Each row was made from one walk, in order. Every step used is in the known rows, and no mark comes twice. Write each row's walk.
(in the rows, 128 means zero)
Known rows
pelo > bevol > zisad > gapu > kuvi > vonun: [140 174 124 129 139 135 108 109 163  75 110 105 115 109 137  82 102  84
 150  94 136 103 146]
pelo > bevol > kuvi: [145 180  95 150 164 130 131 113 155  87 117 109 118 123 129  58  78 102
 139 102 166 100 138]
zisad > gapu > kuvi: [149 139 116 136 123 114 145 143 126 106 127  80 148 147 154  73  86 134
 122 133 135  71 125]
bevol > bupu > gapu > kuvi > vonun > zisad: [120 140 111 169 145 116 165 122 122 101 178 106 117 146 107  51 141 151
 143  93 161  82  99]
gapu > zisad > bevol > kuvi: [136 153 113 139 156 116 125 117 174  73 121 112 188 112 138 108  81 123
 122 110 109 121 100]
vonun > bupu > gapu > zisad > bevol: [ 87 156 108 155 147 121 173 135 173  73 126  68 179 168 145  76 110 178
 121  86  88 103  53]
bupu > gapu > kuvi > bevol: [ 93 140  75 169 120 149 165 139 152  66 145  89 143 144 133  69 124 172
 131 125 160  69 106]
bevol > kuvi > gapu: [137 154  86 133 141 147 139 108 161 114 111  93 138 117 100  50  63 169
 119  99 125  98 111]
pelo > bevol > zisad > gapu: [144 183 123 125 137 131 113 119 166  78 114  86 127 107 150  73  92 101
 129  96 141 115 143]
vonun > pelo > bevol: [131 168  89 159 116 126 169 117 179  92 120  95 128 152 125  36  88 159
 126 129 170 142 100]
gapu > kuvi > bevol > zisad: [ 98 154  94 162  98 144 137 105 175  74 150 117 165 108 123  91 101 116
 156 113 139  63 154]
vonun > zisad > gapu > kuvi: [135 132 114 178 106 115 153 146 149 108 152  82 171 133 138  85 124 124
 143 135 113  58  95]
bevol > pelo > gapu > kuvi > vonun > zisad: [112 138 103 162 142 124 139 115 142 131 142  86 131 127  83  78 119 128
 155 114 109  84 116]
vonun > kuvi > gapu: [109 119  96 139  84 188 178 113 158  87 126  98 127 156 130  82  82 195
 144 131  92  84  92]
zisad > gapu > bupu: [157 159 110 117 148  91 140 130 112 148 128  55 150 161 134  54  76 152
 110 121 117  87 101]
pelo > gapu > kuvi > vonun: [132 154  94 132 128 156 135 117 144 126 136  99 121 154  75  68 125 131
 168 119 148  56 103]
zisad > bevol > pelo > gapu > kuvi > vonun: [122 136 149 161 155 118 124 127 145 100 131 100 109 124 119  76  86 129
 124  98  79 110 119]
vonun > kuvi > gapu > zisad: [110 126  84 131  91 188 173 113 172  73 122 104 151 147 129 102  90 181
 149 134  93  92  83]
vonun > pelo > gapu > kuvi > bevol: [129 155  73 161 102 136 166 126 183 119 137  91 142 162  89  32 109 172
 120 134 168 110  95]
pelo > gapu > zisad > bevol > kuvi: [151 169  98 124 155 137 118 133 168 111 128  87 162 134  99  80 107 131
 119 110 135 101  90]
kuvi > vonun: [105 131 133 125 125 143 164  76 140 105 116  98 124 153  78  93  89 153
 166 111  94  99  90]
bevol > kuvi > vonun > bupu: [118 132 124 146 159 117 155  76 144 128 103 106 135 154  82  64  81 142
 149  80  86  90 101]
bupu > gapu > kuvi: [101 137  82 164 125 146 163 140 134  80 140  92 139 151 146  63 128 180
 143 128 166  64 100]
pelo > bevol > zisad > gapu > kuvi > vonun > bupu: [132 176 125 133 142 129 115 111 169  75 107 100 120 118 137  79 104  84
 151  83 122 102 137]
bupu > gapu > zisad: [104 147  78 137 137 141 162 134 156  69 130  75 176 142 139  91 124 185
 124 128 151 106  71]
gapu > zisad > bevol > kuvi > vonun > pelo: [134 143 115 140 155 115 133 106 181  78 108 119 175 123 118 101  85 127
 124 109 101 137  88]

Which walk is each row?
[116 140  96 149 156 131 147 140 160  67 122  88 164 134 144  84 116 174
 108 113 133 114  78]
bupu > gapu > zisad > bevol > kuvi
[136 150 147 114 107 120 123 106 152 114 119  67 163 111 146  79  94 148
 112  98 102 109 137]
bevol > zisad > gapu
[122 136 134 203 128 113 151 146 152  86 179 106 145 123 139  70 136 133
 135 103 112  78  89]
vonun > zisad > bevol > bupu > gapu > kuvi
[104 126 108 170 112 141 150  99 147  95 140 131 141 137 101  98 126 111
 199 125 120  47 106]
gapu > kuvi > vonun > zisad
[144 127 124 131 127 119 145 127 125 108 117  89 131 152 130  81  89 127
 137 126 115  73 114]
zisad > gapu > kuvi > vonun
[130 153 139 155 165 103 123 131 137 120 140  82 123 127 127  60  80 143
 109  96  83 116 114]
zisad > bevol > pelo > gapu > bupu
[ 97 122  87 164 124 144 169 123 142  86 124 103 121 162 119  59 134 182
 149 125 150  83  84]
bupu > gapu > kuvi > vonun > pelo
[123 172  87 110 125 167 131 133 200  56 116  87 162 100 119  94  71 166
 118 109 105 130  75]
kuvi > gapu > zisad > bevol
[118 176  67 103 118 172 140 122 195  67 116  80 170 105 107  94  76 174
 130 117 123 121  73]
kuvi > gapu > zisad
[127 146 148 156 154 114 130 134 146 104 138  81 123 123 132  68  78 145
 103 100  84 122 117]
zisad > bevol > pelo > gapu
[135 137 113 183 111 109 156 145 157 102 169  83 165 127 124  80 125 116
 129 122 118  65 104]
vonun > zisad > gapu > kuvi > bevol > bupu
[123 126 154 164 168 114 141 114 149  94 110 108 116 144 125  64  82 148
 113  76  66 108  97]
zisad > bevol > kuvi > vonun > bupu > gapu
[ 96 114 105 164  82 167 192 103 162  78 146 100 146 164 125  97  84 168
 136 136  92  77 116]
vonun > kuvi > bevol
[ 96 150 105 159 158 114 167 131 171  79 120  74 176 165 141  70 108 172
 118  80  90 101  60]
vonun > bupu > gapu > zisad > bevol > kuvi
[151 135 116 138 130 116 144 130 140 101 109  95 120 155 131  68  92 118
 132 127 131  92 114]
zisad > gapu > kuvi > vonun > pelo > bevol
[ 89 107 107 171  94 154 190  98 159  84 145  95 141 154 123  98  81 164
 132 133  78  90 126]
vonun > kuvi > bevol > pelo
[132 175 100 167 162 128 142 128 147  70 156 115  92 131 117  56 130 100
 155  92 177  94 114]
pelo > bevol > bupu > gapu > kuvi > vonun > zisad
[128 137 154 166 158 114 144 134 130  79 158 114 101 137 135  58 102 147
 115  82 114 108 107]
zisad > bevol > bupu > gapu > kuvi > vonun
[119 142 107 140 144 128 165  89 169  86 112 109 108 158  76  67 114 147
 148 107 133 146  74]
kuvi > vonun > pelo > bevol > bupu > gapu > zisad
[128 159 103 141 155 113 164 126 133  92 172  87 147 140 120  58 121 168
 116  96 170 115  92]
bevol > bupu > gapu > zisad
[130 135 149 172 152 108 150 132 139  82 153 116 100 145 132  45 104 157
 109  87 120 122 100]
zisad > bevol > bupu > gapu > kuvi > vonun > pelo
[122 144 112 156 150 119 163 119 117 100 170 105 111 150 109  46 127 160
 138  91 167  88 108]
bevol > bupu > gapu > kuvi > vonun
